Every row comes from one small tree of marks. Brackets hold a mark, then the marks that hang from it, in alphabetical order. Every link used is in the known rows. Which tree was each row made from?
Known rows
{G Y}:   7 -10  -1  -1 -11   0  -8  -4  -6  -3  32  18   4  20  -8   6   1   5  10  -2   5 -27  -8   4   2 -16  -3  -8   2 -19  10   9  11  10  -4   7 -14 -12  -8  26  -1 -26 -11  -4 -17   7   5   0  -5   2 -31  13 -23
{Z E {J {K {G {Y M}}}}}: -13 -17  16  -9  19   9  26 -37  36  -9 -27 -27  16 -10  -1  20  24  28 -10 -22  25   5 -20  15 -24 -16 -26 -15 -13  15 -36  -2  -3  -3  13  -6  27  -8  16  47  -3 -12  36 -10 -22   7  21  12  -5  15  -2  -7 -16
{Y {M {H {J {K G}} S}}}:   0   4  -2  15  10   1  -7  11  23  17 -30 -12  -3 -25   1  -8  -7 -16   5 -22  -8  27   2 -23   7  17  18  15  -7  -3  -7  -6 -12  -2 -13 -34  -1  -3  12   0  -5  23  17  25  17  -2 -11   7  14   2  42 -29   6
{Y M}:  -1 -16   4   3 -31  -1 -29   8  -3 -17  34  -1  13  -1  -8  15  22   7  -3 -16  -2  20 -14 -10 -13 -10  15 -10   8 -42  -8   3   6  29  -3 -25 -19 -21  -2  21  -6 -10   1  -7  -5  -3 -10   3 -14  -5  13 -10 -30
{M {H S}}:   2   5  -9  13 -18  -6 -20   2   3  12  13  20   5  -2  -2   2 -19  -6  17  -2  -9  16  -2 -33  16  -7  34   2   7 -16   5   2  10   1 -15  -7 -20  -5   3   0 -17   4 -33  -3  11  -8 -14   0  11   7   0   4 -23
{H {J K} M U}: -18  -9 -13   3 -19 -18 -12  -5 -10  19   0   8 -13   3   3 -38 -19 -31  -1  30 -13  20   4  15  25  17  11  10  19   1  38 -16  -8  14 -25  13 -12  -1 -26 -11  -1  12  -9 -33  30   0   1   5  20 -18  30   8 -22
{V {N K Z}}:   1   0  -7   9 -23  18 -40  18 -46 -43  59  32  27  65 -15  12  18   6 -10  26 -32  11  -9   3  -2   1   1  -3  14 -30  -7   8  18 -12  11 -13  -9  28 -14 -25   1  15 -26  25 -16  -6 -27 -22 -18 -19 -45  15  36
{V {N {Z J}}}:   4  -1 -19  18 -22  16 -16  -5 -33 -27  40  21  32  46   7  15  29  32 -11  22  -8  16 -22  13 -19  -2   9 -18  11 -19 -13  -2  12 -20  20  -3  -2  10  13  -8  -5   0 -23   1 -14 -17 -14 -17 -10  -2 -31  15  -1
{J {K {G {Y M}}}}:   1 -20  16   6  11  13 -22   0  33  -4   1 -12  11  -2 -19   7  14  -5   3 -23  13 -11 -12   6   0  -8 -24   5 -17 -11 -19  12   3   7   5 -30   4  -7   2  43   3 -10  38  19 -20  19  10   5  -6  -1  -2  -9  10
{G K {Y {M {H U}}}}:  -8   8   9 -42 -16 -15 -21  -7  15  -8   6   3 -13 -26 -25   2 -14 -11  15 -22  18 -29  25 -10 -11 -35 -13   5 -15  -5  16  18   3  34  -6   5  -8 -15 -32 -26  -4 -10 -36   6  14  -8  13   9 -33  19  -5   2 -16
{K {G Y}}:  15 -11   5  10   4  -1   5  10  13  10  23   1  -2   7   1   5  -1   8   7  -6  11 -32 -11   8   7  -5 -11   5 -12  -1   1  10   8  -4  13   0  -7 -11  14  36   6 -32  19  -3 -27  16   9   4   2  -2 -32   7  -1
{Z E {J {K G}} N}: -18 -19  -2  23  19  -5  42 -35  34  10 -18 -28  28  24  21  24  43  45 -14   5  20  24 -35  21  -7 -20 -11 -15 -10  45 -37 -11   4 -36  13   2  33  -5  30  45 -29   1  38 -39 -19  12  13   3   5  18  15  11 -27
{G K {Y {M H}}}:   0  -2   7 -33  -9  -7 -21 -14  14 -13  14   1   2 -13 -32  24   5   0  24 -37  14 -27  17 -18 -19 -42 -16  -3 -25 -20  -2  23   9  28  -4 -22  -6 -20 -21  -5  -6 -14 -26  31   5  -3   1   7 -35  27 -18   1 -12
{N K Z}:  -4  -6 -11  -2 -22  12 -38  20 -54 -30  40  34  27  37  -9  12  -3 -12   0  16 -32  11   1  -4   0   1   3  -5   9 -43  -3  13  15   5  -4  -5  -9   8 -34   2   5  12 -15  24 -15   3 -30 -17 -21 -14 -32  15  26
{K {G {Y {M {H J S U}}}}}:  15  28  10  -8   7 -15  15  26  15  25 -34 -15 -48 -56  13 -30 -32 -18   7 -10  19 -18  29 -13  11  18  15  13   2  17  27  -6 -17  18  -1  19  -8 -11   8 -34  13 -10   0 -10  23 -12  13  13   9   1  31 -22  -1
{N Z}:   5  -8 -16  17 -25   5 -36  15 -34 -14  48  28  24  29   2   9   4   2   0   2 -17   8  -9  -2  -2   2  14  -4   8 -41   5  11  14   9   3 -10 -17  -7 -16  19   3   1 -10   4 -15  -3 -21  -6 -12  -7 -29  17   0
{K {G {Y {M {H J S}}}}}:  23  16   7  -5  16  -6  17  18  12  21 -24 -15 -33 -43   7  -9 -15  -4  15 -25  11 -15  20 -20   0  10  13   7  -6   0   8   2 -10  14   1  -6  -7 -15  20 -14  12 -15   8  13  14  -8   1   8   4   9  16 -21   3
{Y {M {H {J {K G}} S U}}}:  -7  13   3  12  -1  -5  -7  15  22  23 -39 -10 -19 -42   7 -31 -27 -30  -1  -8  -2  26  10 -17  19  28  22  22   1  15  16 -14 -18   4 -13  -8  -5   4  -3 -20  -3  27   6   1  25  -7  -1  12  19  -1  52 -28   1
{M {H {J K} S U}}: -14  16 -13  12 -13  -6  -8  -3  -2  22 -24  22  -7  -4   3 -36 -39 -33   7  13  -9  20   7 -14  28  18  28  16  16  15  36 -13  -6  -5 -32  18 -11   9 -19 -25 -13  30 -27  -6  31 -11  -3   7  27   2  28  -1 -22
{K {G {Y {M {H S}}}}}:  15  10  14   3  10  -2 -12  14  30  16 -12 -12 -19 -36  -4   3 -10  -3  15 -24  13 -14  13 -30   4  -7   9   6 -12  -7 -10  11   1  10   6 -20  -6 -11  16   6   4 -15   0   9   4  -1   5   7  -2  11   5 -13   6
{G K {Y {M {H J S}}}}:  15  21  -2 -27   3  -7  13  -6   3   1 -23   0 -20 -50 -19   3  -8  -4  21 -37   7 -26  32 -21 -14 -23  -1  -2  -6  -7  14   8  -9  27 -19   6  -5 -15 -10 -30   7   1 -32  23  27  -8   0   0  -6  22   7 -14 -10
{N {K G} {Z E J}}:  -8  -5  -5  -8   1   8  18   0 -33 -18   5   0  29  18  19  27   2  23 -18  12 -13  22  -9  11 -18   3 -10 -15   2  -1 -31  -3   9 -17  20  15  23  10   1  13   9   4  13  -2 -26   1 -13  -3 -12  -3 -27  10  21
{M {H J S U}}:  -1  24 -13   7 -24 -17   4  14 -15  25 -10  19 -24 -16  16 -30 -39 -21   7  14  -6  10  15 -16  23  18  43  10  22   5  43 -13  -7   7 -25  34 -21  -4  -5 -35  -6   9 -38 -22  31 -18  -5   6  21   2  25  -6 -36
{V J {N {K G}}}:   5 -11  12   9  -6  29 -10   6 -18 -33  52   7   9  45   9  21  17  14 -26  14 -19   3 -22  13 -23  22   1  10  -2  -1 -12  -4   7 -37  25 -20 -16  30  34 -30  -3   1   7  24 -26  -4 -11 -16  -3 -32 -21   2  34

Which tree is each row?
 14  10  18 -22  12  -1   3  24  -1 -17  14 -12 -21  31 -15   5  11   6   6  -4   2 -19  14  -1 -13   5 -10   9 -11  -4  -7   4  -2  -3  18 -24  -4  12  11 -52   5 -14   1  41  -3 -11  -2   0 -16  -4 -13 -21  31 => {V {N {K {G {Y {M {H J}}}}}}}
-15  -8   4  -4  11 -10  52 -15   3  -3 -14 -30  20  15  23  30  38  44 -17  21   7  16 -20  15 -12 -21 -10 -20  -1  35 -36 -10   3 -28  17  25  31   0  27  14 -20  -8  22 -36 -20   9   4  -6  -6   7  10   8  -7 => {Z E J {N {K G}}}
  2 -18   5  15  13  11 -11  -5  27   8  10   2  13  21 -13   1   0  -5   8  -8   5 -23 -15  11  14  -7 -23  10 -18   6  -5  13   6 -16   3 -17   3   0   3  50   1 -12  31  16 -26  26  14   3   9  -4 -31   8   8 => {J {K {G Y}}}
 14   3 -19  11 -12 -17  11   8 -22  21   0   1 -23 -30  15 -22  -5 -12   2  18 -22  18   7  -9  19  14  35  -3  30 -14  27 -17  -9  17 -24  14 -17 -12   9 -11   9   0 -19 -34  32  -4 -12  -5  30 -13  27   2 -23 => {H J M S}
 -4  12  17   4  13   1 -24   4  44  19 -37  -7 -21 -38 -13 -23 -27 -30   8 -14  17  -6  14 -18  19   3  -2  18 -12  16   6   4  -6   3  -3  -7   3   7  -9  -1  -4   9   3   6  11   0  16   9   7   4  21  -9  10 => {J {K {G {Y {M {H S U}}}}}}
 -1   6 -11  22   5 -15   8  12  10  40 -32  -9 -30 -43  17 -46 -25 -39  -8  29 -15  17   6   7  43  32  16  20  17  29  31 -25 -18  -6 -18  17  -1   7   6  -8  11  20   9 -38  31   8   9   2  45 -23  41  -1   6 => {H {J {K G}} M S U}
  8  -7  -6  20  21  27  -7 -12   2 -15  10   8  28  49  -4   7  19  22  -7   9   6 -17 -21  27 -11  -1 -28  -2 -16  11 -24   8   6 -43  29 -12  22  23  17  16   4   1  12  27 -34   3   7 -14   0   2 -51  19  37 => {V {N {Z {J {K {G Y}}}}}}
  8  12  -4  12  23 -12  19   4  11  41 -41  -9 -41 -47   8 -50 -32 -38   0  24  -3 -18  17  14  41  24  -2  19  11  36  36 -17 -19  -2 -16  29   6   7   1  -7  21   6   8 -31  27  14  23   2  41 -13  20   4  11 => {H {J {K {G Y}}} M S U}
 -5  -4  21 -29  29  -8  54 -14  11 -16 -32 -45   1  -6   6  32  41  46 -13   3  24  -8  -2  15 -29 -29 -29 -29  -8  28 -44  -3  -3  -2  20  22  37  -8  18  11  -7 -22  27 -26 -16   7  16  -4 -24  16  18  -3  -1 => {Z E J {N {K {G {Y M}}}}}
 -5   0 -12  -6 -29 -28   3  10 -27  20  17   3 -29 -10  16 -34 -21 -20  -2  32 -10  10  10  10  18  18  23   7  25  -8  48 -16  -7  25 -16  28 -21 -14 -13 -24   7  -9 -17 -51  32 -10   0   6  10 -17  26   7 -34 => {H J M U}
  8   0  -2  18  -4  11  -6  17 -23 -32  49   5  20  54   2  22  23  27 -24  14 -20  19 -15   9  -4   8  -9   2   8   6 -22   1  18 -24  29 -13   4  31  13 -11   4  12   4   7 -28  -1 -14  -6  -7 -15 -54   7  39 => {V {N {K G} {Z E}}}
 -2  -5 -19  20  -3  -8  -2  -8  -8  21 -15   6  -5 -16   0 -25  -7 -25   4  19 -26  26   1  -6  27  15  20   4  21  -7  20 -16  -9   6 -34   1  -8   1  -5   2   3  22 -10 -18  30   6  -8  -6  35 -10  30   2 -12 => {H {J K} M S}
  5  -6   9 -26 -13   0 -12 -12   8 -23  18   0   8 -23 -33  22  22   7   6 -34   7 -31   6   2 -22 -38 -21 -10 -13 -21  -3  17   5  31  -5 -10  -5 -20 -17  10   4 -16 -12  14  -4   9   8  -3 -27  12 -19  -3 -11 => {G K {Y M}}
 11   9  -4  12  31   2  13   0  20  33 -32   4 -13  -3  -1 -17 -25 -16  20  -8   5 -19   8 -10  23  12   0  21 -14  19  11   3  -6 -20 -14  -3   2   4   8   6   1   6   4  28   7  10   6   4  32   8  -6  -5   9 => {M {H {J {K {G Y}}} S}}
 -6  -3  11 -17  30  -8  65 -18   6  -3 -21 -27   7  18  15  28  28  44  -8  16  19 -18  -8  22 -14 -28 -28 -24  -8  43 -31  -2   4 -25  19  37  37  -2  22  14  -8 -24  22 -31 -19  12  16  -6  -8  17  -9  14  -3 => {Z E J {N {K {G Y}}}}
  5  -6  -7   1 -19  36 -38   2 -64 -55  64  36  24  70   1  21  16   8 -24  18 -31  12  -8   8 -35  23   4  -5  13 -35  -3   3  14 -21  17 -13 -23  35   2 -46   4  19 -22  38 -18 -18 -32 -26 -19 -33 -38  18  41 => {V J {N K Z}}
-10 -11   2   2   0  -5 -18   6  20  10  -5 -13   5   9  -3   1  -1  -9   9 -22   0  21  -5 -13  -2  12   6  17 -16 -11  -8   4  -6   5  -3 -49  -6 -11   1   9  -7  10  24  31   6  -4 -11  17  -1   3  27 -24   1 => {Y {M {H {J {K G}}}}}
  6  15 -14   9 -19 -23  10  13 -21  29 -10   4 -38 -47  17 -42 -25 -27  -4  34 -16  16  15  -1  29  23  35   4  37   4  48 -25 -14  20 -25  42 -18  -8  -2 -34  11   5 -27 -57  42  -8   2  -1  36 -20  40   2 -27 => {H J M S U}
 13 -11  15  -4   3   0  -7  15  19  -2  17 -16  -4 -18  -7  10  14   7   0 -24  14 -19  -5   1  -7  -6 -10  -3 -13 -15 -11  12   3  18  16 -21  -4 -20  12  29   9 -32  26   2 -22   9  10   6 -13  -3  -6 -10   1 => {K {G {Y M}}}
-17 -15 -18   3  -8  11  -1 -38 -18 -18   3  17  47  39   9  20  14  23 -12   4  -5  33 -23  12 -16  -8  -5 -20   6  -9 -20   0  11  -8  -1   3  15   4 -15  36  -9  23  -4  -6 -15  -5 -11   1  -6  12 -22  20 -19 => {N {Z E {J K}}}
  1  18   0   9  20  -5  15   3  19  38 -40   7 -26 -23   5 -39 -46 -31  12   5   6 -23  17  -2  33  21   3  26  -3  37  31  -5 -11 -14 -15  21   1  10  -3 -12   3   9   0   5  16   2  17   7  31   4   7  -3   5 => {M {H {J {K {G Y}}} S U}}
-22  -8  -4 -16  -3 -10  44 -28 -14 -16  -5  -9  24  29  12  33  37  41 -12  22   4  21 -17  12 -19 -27  -3 -33  10  17 -27 -10   8 -14  -1  37  22  -1   3   6 -27  -4  -5 -39  -9   2  -1 -11 -13  13  15  15 -31 => {Z E J {N K}}
 14   0   1  -8  12  14 -18  26 -32 -14  24  16   9  27  -9  10 -10 -10   3  12 -13 -31  10   6   2   4 -24   4 -11 -19  -7  20  12  -6  14   3   1  10 -20  12  23 -11  14  33 -26  15  -9 -14 -17 -14 -50  15  54 => {N {K {G Y}} Z}
 14 -13   1  20  22  33  -3 -29  -2 -27  35   9  15  61  12  19  23  32 -25 -11   6 -10 -22  28 -28  22 -25   6  -6  17 -13   2  10 -36  35 -21  -4  35  29   5   5  14  17  22 -33  -6   3  -1   4 -10 -58  20  36 => {V {J {K {G Y}}} {N {Z E}}}
 -1 -12  -7   2  24  11  18 -30   1  -2 -14   0  28  20  13  16   3  25  -7  -6  14  -8 -13  22 -14  -5 -29 -11 -11  19 -25   6   4 -19  18   4  28   7   3  43   9   2  22   3 -30  10   8   3   1  15 -42  18  10 => {N {Z E {J {K {G Y}}}}}
 -3  -3  11  -5   9  -2   5   8  15   9 -19 -16 -18 -22  -2 -26  -7 -20  -5  -8  13 -19   4  21   4  19 -15  12  -3  13  19  -3 -15  12  -3   7   2  -8 -12   6  14  -4  36   2   0   8  19  12   3  -8  23 -15   4 => {H {J {K {G {Y M}}}} U}
 -1   0  12 -32  15  12  18  -2 -22 -28 -17 -16  13  -9   4  27  11  22 -14  -6   8  -6   8   9 -35  -8 -30 -25  -3  -6 -39   5   1   8  24  11  26   1  -7   9  21  -9  16   8 -24   0  -4  -5 -27   3 -20   0  28 => {N {K {G {Y M}}} {Z E J}}
  0  25   8 -24 -11  -9 -13  -3  17   1 -19   7 -25 -58 -24  -7 -20 -19  11 -23  12 -25  32 -21   0 -31  -2   2  -4   6  18  10  -4  29 -13  16  -5  -5 -24 -34  -3   2 -46  -2  26  -7  14   2 -11  18   6  -3 -11 => {G K {Y {M {H S U}}}}
-10  -7   2  -1   9  -2  30   4  -3   0  -7 -19  19  18  15  21  28  23  -8  28  -1   7 -14  14  -7 -13  -7 -14 -11  17 -32  -1   1 -32  14  13  27  -2  19   9 -16 -14  22 -12 -17  12  -3 -18  -9   0  18   8  10 => {Z J {N {K G}}}
 -2   6   2   4 -22  -5 -29   7   7   2   4   3  -1 -22  -9   8  -3  -5  11 -16  -5  29   3 -41  -1 -10  34  -6   7 -31  -4   3   5  23 -13 -24 -19 -13   0  -4 -13   6 -27  -2  17 -16 -15   4  -5   6  26 -12 -23 => {Y {M {H S}}}
-18  16  -2   4 -15  -4 -19   2   5  12 -31   7 -10 -24  -4 -30 -22 -32   2  -5  -3  32  14 -21  15  16  27  10  14  -3  23 -12 -13  19 -30   2 -11   2 -22 -28 -10  31 -20  -2  35 -17  -4   8  10   3  54 -18 -22 => {Y {M {H {J K} S U}}}
 -5  -9   3 -21   1  -1 -14 -11   6   0  -6   6  -2  19 -22   0  -3  -8  23 -23  13  -6  11 -10  -8  -5  -6   3 -10 -24   8  11  -1  25 -18 -26 -10 -12 -22  -1  -6  -2  -1  34  11  -7  -4  10 -14  17   7 -12 -21 => {G {Y {M {H {J K}}}}}
